Known rows, with every step that occurs
mazi > zapep > moman > mede: [ 15.2  -3.0 -14.9  18.5  -6.6  -9.3  -3.4  20.0 -17.2 -10.8 -20.4  19.4
  -2.1 -17.3  25.3   1.7   2.2  16.0  -5.4   6.3   6.8 -21.1  13.6]
zizala > mazi: [ -3.0  -3.9 -23.8   0.7   0.2  17.3   0.5   3.3  -1.4  20.0  -8.0   9.5
   3.5  19.6   1.5 -14.1   0.8   0.8  -0.2  -4.8   3.9  21.0  20.3]
zizala > kunu > zapep > mazi: [-30.4 -16.8 -22.5  11.0  47.0  18.6  12.4  23.9  -3.2  21.5 -21.8  -8.9
 -10.7  15.8   1.7   6.2   0.9  20.1   1.8   8.8  -3.5  -4.4  -5.2]
mazi > zapep > moman: [  3.5   5.8 -33.3  19.0  -3.9  -0.1   7.5  25.4  -2.2  -9.8 -18.5   6.4
  -3.2  13.5  14.3   2.8   3.3   9.7  -0.2   9.9  11.6 -23.2  13.6]
kunu > zizala > moman > mede: [ 13.6  11.4  -5.2  18.1   6.9  -6.1 -14.8   0.7   6.4  -2.9  -3.3   9.6
   4.6 -21.3  11.8   0.9   7.4  10.3   1.8   5.5  12.6  16.6  -6.5]
moman > mede > mazi: [ 12.3 -11.5  -8.7   3.7  22.8   2.8  -7.0  -5.5 -24.1   8.4  -5.5  28.4
   3.3 -19.1  25.9 -19.1   0.4   9.2  -7.0 -10.0   8.1   9.7  13.9]
mede > mazi > zapep > moman: [  0.2   0.0 -36.8  23.5  11.9  15.3   0.7  20.0  -9.5  -1.4 -10.7  14.7
   2.8   9.7  19.6  -8.9   7.2  -2.3  -2.5   0.0  15.7 -19.5  24.3]
moman > mede > mazi > zizala: [ 16.1   1.7 -13.5   3.5  20.1   5.2  -3.6   3.2 -41.9  21.7   3.3  19.6
   3.5 -16.8  33.0 -22.9  -2.0   6.6  -6.4 -22.3   8.3   5.1  18.9]
somu > zapep > moman > mede > mazi > zizala: [ 17.3 -10.8 -26.0  18.5   8.9  10.9  -0.7   0.2 -47.1  37.6 -12.7  18.9
  -5.6  -9.6  38.4 -11.8  -4.1  13.2 -16.2 -16.6  -4.5 -17.4  25.2]
kunu > zapep > mazi > zizala: [ -9.8  -3.6 -22.3  19.5  30.3  21.9  13.7  26.9 -30.4  32.9  -8.4 -12.4
 -20.7  11.1  14.6 -13.0   0.7  12.7  -6.6 -11.4   8.5  -2.4  10.2]
mazi > mede: [  0.9   5.5 -30.6   6.1  11.9  -7.5  -5.7  13.1  -9.1   9.4 -25.5  20.6
  -9.7   3.4   9.5   4.8   0.2  17.6  -6.9   3.1  16.8  -9.4  -4.3]
somu > zapep > moman > mede > mazi: [ 19.1 -24.4 -20.5  21.1  10.0   9.7  -5.0  -7.8 -24.6  23.2 -21.5  28.0
  -5.7 -14.0  30.7 -10.2  -3.6  13.6 -18.7  -3.7  -6.9 -15.5  19.1]
mazi > mede > moman: [  3.5   1.3 -32.6  17.0  26.7 -14.4  -8.9  24.6   9.0  11.4 -28.8   9.1
 -15.0  -2.1  11.4   6.9  -2.3  13.1 -12.9  12.7  30.2  -6.2  -6.2]
somu > zapep > mazi > zizala: [ -6.9 -12.2 -21.2  12.9   8.5  25.4  20.0  26.6 -33.3  33.4 -25.2   0.1
 -19.4  32.0  13.1  -8.4  -6.8  16.4 -15.6 -13.5  -1.3  -4.9   5.1]
kunu > zizala > moman > mede > mazi: [ 12.2   6.1  -9.0  22.8  22.4  10.9 -19.6  -5.5  -0.2   3.4   3.5  16.1
  10.7 -22.2  15.4 -13.8  10.1  -0.6  -1.0  -3.8  18.6  18.7   2.5]
zapep > moman: [  9.9  10.2 -37.3  15.6  11.3   0.8  14.4  14.1  -0.6   2.4 -11.1  16.6
  -6.9   2.9  11.5   5.0  -2.1   6.9  -4.4  11.2   6.1 -17.3   7.0]
somu > zapep > moman > mede: [ 17.3 -18.3 -17.3  16.3  -4.9  -2.7   1.1  -0.5 -15.7  15.7 -26.5  20.8
 -13.3 -12.2  25.1   1.3  -7.0  25.2 -15.7   6.4 -11.2 -18.4   8.8]
kunu > zizala > mazi > mede: [  6.4  10.0 -36.9  18.7   0.4   7.8 -22.6  19.9  -9.3   3.9  -6.9  16.0
  13.7  12.4 -11.4   5.2   5.5  -2.2  -2.7  -7.3  21.2  11.5   8.6]
somu > zapep: [ -4.2 -19.6 -20.6   2.0  -3.7   8.8   6.5  -3.6  -1.5  23.3 -20.7  -1.1
 -13.0  24.0  17.6  -5.0  -7.6  24.6  -7.7  -1.5  -7.7  -0.1   2.7]
zapep > moman > mede > mazi > zizala: [ 25.3   9.4 -25.7  17.7  21.9   5.3   5.3   9.7 -43.9  19.9   1.0  28.3
   1.9 -23.0  33.2 -12.5  -0.7   1.6 -11.5 -13.0  10.4 -16.3  22.8]

Rows
[-13.3 -15.7 -25.7  37.6  49.2   7.6 -14.5  35.0  -2.4  27.4 -37.5   0.6
 -29.6  -1.2   5.3   1.6   2.3  16.3 -21.1  11.3  26.2  -9.2  -3.1]	kunu > zapep > mazi > mede > moman
[  1.8   0.5   2.3   6.3  11.6  -7.1  -5.0  -6.2   4.0  12.0 -19.6  18.0
 -12.0 -18.9  23.3  -8.2   8.5  17.7  -3.3   6.0   4.7  11.3  -1.1]	zizala > moman > mede
[ 12.5   6.3 -39.1  30.2  15.7   3.0 -29.0  31.5   6.5   9.7  -8.3   4.8
   8.7   4.0  -9.5   7.8   4.7  -4.8  -8.0   3.3  32.9  16.5   7.9]	kunu > zizala > mazi > mede > moman
[ -0.6   9.8 -22.0  11.7  20.9  15.2  24.8  34.4 -31.5  18.6 -13.4   8.8
 -11.0  18.8   8.9  -9.2  -2.8   7.4 -10.6 -10.0  12.5  -4.1   7.0]	zapep > mazi > zizala
[-24.0   3.0 -34.5  -3.4  29.2   4.9   9.6  13.8 -10.0  37.5   1.9 -29.7
  -4.7  16.9  23.5   5.6  -2.7  25.4  10.0  -5.1  -6.1  -3.9   2.5]	mazi > zizala > kunu > zapep
[ -8.1  24.3 -22.7   5.4  12.8   7.5  12.7   7.4   1.6  32.7  -6.5  -7.2
 -14.0  16.0  23.0 -11.7   8.1   9.2   0.5  -3.8  11.0   4.8   3.1]	mazi > zizala > moman
[ -0.1  10.4   0.3  17.3  25.0   9.1   9.7  20.3 -28.2  27.7 -24.6  17.1
 -18.6 -12.9  19.2 -14.8   9.5  10.8 -15.8  -6.4   8.2   5.1   1.7]	zapep > mazi > zizala > moman > mede
[ -2.4  -2.5 -26.5  30.1  42.8   3.4  -1.9  42.2  -4.0  10.5 -43.5  21.5
 -20.9   0.9  -0.1   5.3   0.4   8.9 -23.5  14.5  32.9  -9.1  -6.7]	zapep > mazi > mede > moman
[ -6.2 -22.2 -25.3  31.6  30.8   8.7  -6.3  30.4  -5.8  26.6 -56.5  11.4
 -30.1  11.9   4.5   5.0  -4.9  20.3 -31.8  10.2  18.6 -11.2  -6.6]	somu > zapep > mazi > mede > moman
[ -2.8   1.6 -31.9   4.4   3.9   9.2 -16.3  12.9  -9.8  21.5 -23.6  24.4
  -1.8  13.7  -1.8  -4.6   6.6   5.9  -7.7  -5.4  10.6   8.1  16.1]	zizala > mazi > mede
[ -6.4  -3.3  -0.5  10.5  13.5  10.2 -23.2  -0.8  -4.3   7.9 -20.1  15.5
  -3.1 -15.4  30.7 -22.3  16.0   7.7  -3.2  -4.7  13.9   8.2  14.1]	zizala > moman > mede > mazi > zapep
[ -8.5  18.3 -24.4   9.1  29.3  23.8   4.9  -0.1  -6.4  36.9  -2.6   4.5
  -6.2  12.3  27.0 -23.5  11.2  -0.7  -3.0 -13.6  15.8   8.4  13.0]	mede > mazi > zizala > moman
[-10.2  -5.7 -21.1   4.9 -11.9  15.9  -8.5  16.2  -5.0   8.3 -12.1  -3.0
   3.8  26.0   5.1 -13.3   7.0   4.3   3.3  -7.2   6.3  15.0  28.4]	zizala > mazi > zapep
[ 14.7  -3.4 -24.6  27.1  29.4   8.7  -7.0   2.0 -44.9  34.6   5.9   5.7
  -6.1 -23.2  38.8 -17.8   2.3  10.2  -7.6 -15.0   2.3 -14.0  29.4]	kunu > zapep > moman > mede > mazi > zizala
[ -5.5  -7.7   2.0  18.1  12.2  16.5   3.3   9.0 -27.1  40.6 -38.1   8.3
 -27.3  -0.2  25.5 -15.5   4.4  22.9 -23.1  -8.4  -5.4   2.2   1.0]	somu > zapep > mazi > zizala > moman > mede
[  0.3   1.2 -27.3  10.2  27.3 -10.4   3.2  15.3 -26.9  31.9  -2.8  -8.6
  -4.9 -19.0  30.3  12.9  -1.5  27.0   0.7   2.8  -8.4 -21.1  10.2]	mazi > zizala > kunu > zapep > moman > mede
[-10.8 -24.2 -17.0  13.9  11.2  23.7  14.2  14.2 -15.0  20.9 -37.5   9.2
 -19.4  27.1   4.6  -7.7  -7.4  17.7 -18.0  -0.4  -4.4  -3.6  -0.4]	somu > zapep > mazi
[  5.5  16.3  -5.8   5.2  12.3  -5.1   3.2   2.6 -14.2  26.7 -10.6   5.4
 -12.1 -16.4  30.7 -11.8   6.5  16.4  -2.9  -6.1   5.2   7.9   4.3]	mazi > zizala > moman > mede
[ 22.6   2.0 -22.3  30.3 -18.9   4.7 -22.7  25.3 -19.9 -15.3   0.1  11.9
  20.7  -8.9   1.2   1.8   5.8  -1.3  -0.7  -1.0  10.8   3.6  27.3]	kunu > zizala > mazi > zapep > moman > mede
[ -0.4  -2.1  -3.1  10.3  26.6   7.7 -11.1 -11.5  -2.5  20.0 -15.4  25.8
  -5.1 -20.0  26.7 -23.5  12.3   6.7  -5.7  -3.7   8.5  16.3   9.7]	zizala > moman > mede > mazi
[ 12.8   8.9 -42.0  31.6 -15.7  16.1 -10.1  31.5  -4.2 -13.0   3.0   0.7
  19.5  18.6  -7.7   3.6   5.9  -8.7   4.2   1.2  17.6  -0.1  25.7]	kunu > zizala > mazi > zapep > moman
[-35.0  -9.6 -28.2  15.7  48.9  10.4  -3.8  30.6 -13.1  26.8 -38.3   4.9
 -15.4  10.3  -1.2  15.4   3.2  25.0  -9.1   7.3   5.5 -17.4  -8.5]	zizala > kunu > zapep > mazi > mede
[  7.4  11.1 -32.1   6.9  36.0  -1.5  11.4  17.5 -34.9  23.2  -4.1  20.0
   9.8 -17.5  29.9   2.5  -0.2   7.2  -4.1  -5.7  -3.1 -19.9  13.9]	zapep > moman > mede > mazi > zizala > kunu
[-26.4 -10.1 -27.2  -2.1  29.8   2.7   4.4   4.0   7.6  24.1  -7.1 -20.1
  -5.9   9.3  13.7   9.0  -1.1  26.9  10.3   8.0  -8.9  -0.8  -0.5]	zizala > kunu > zapep
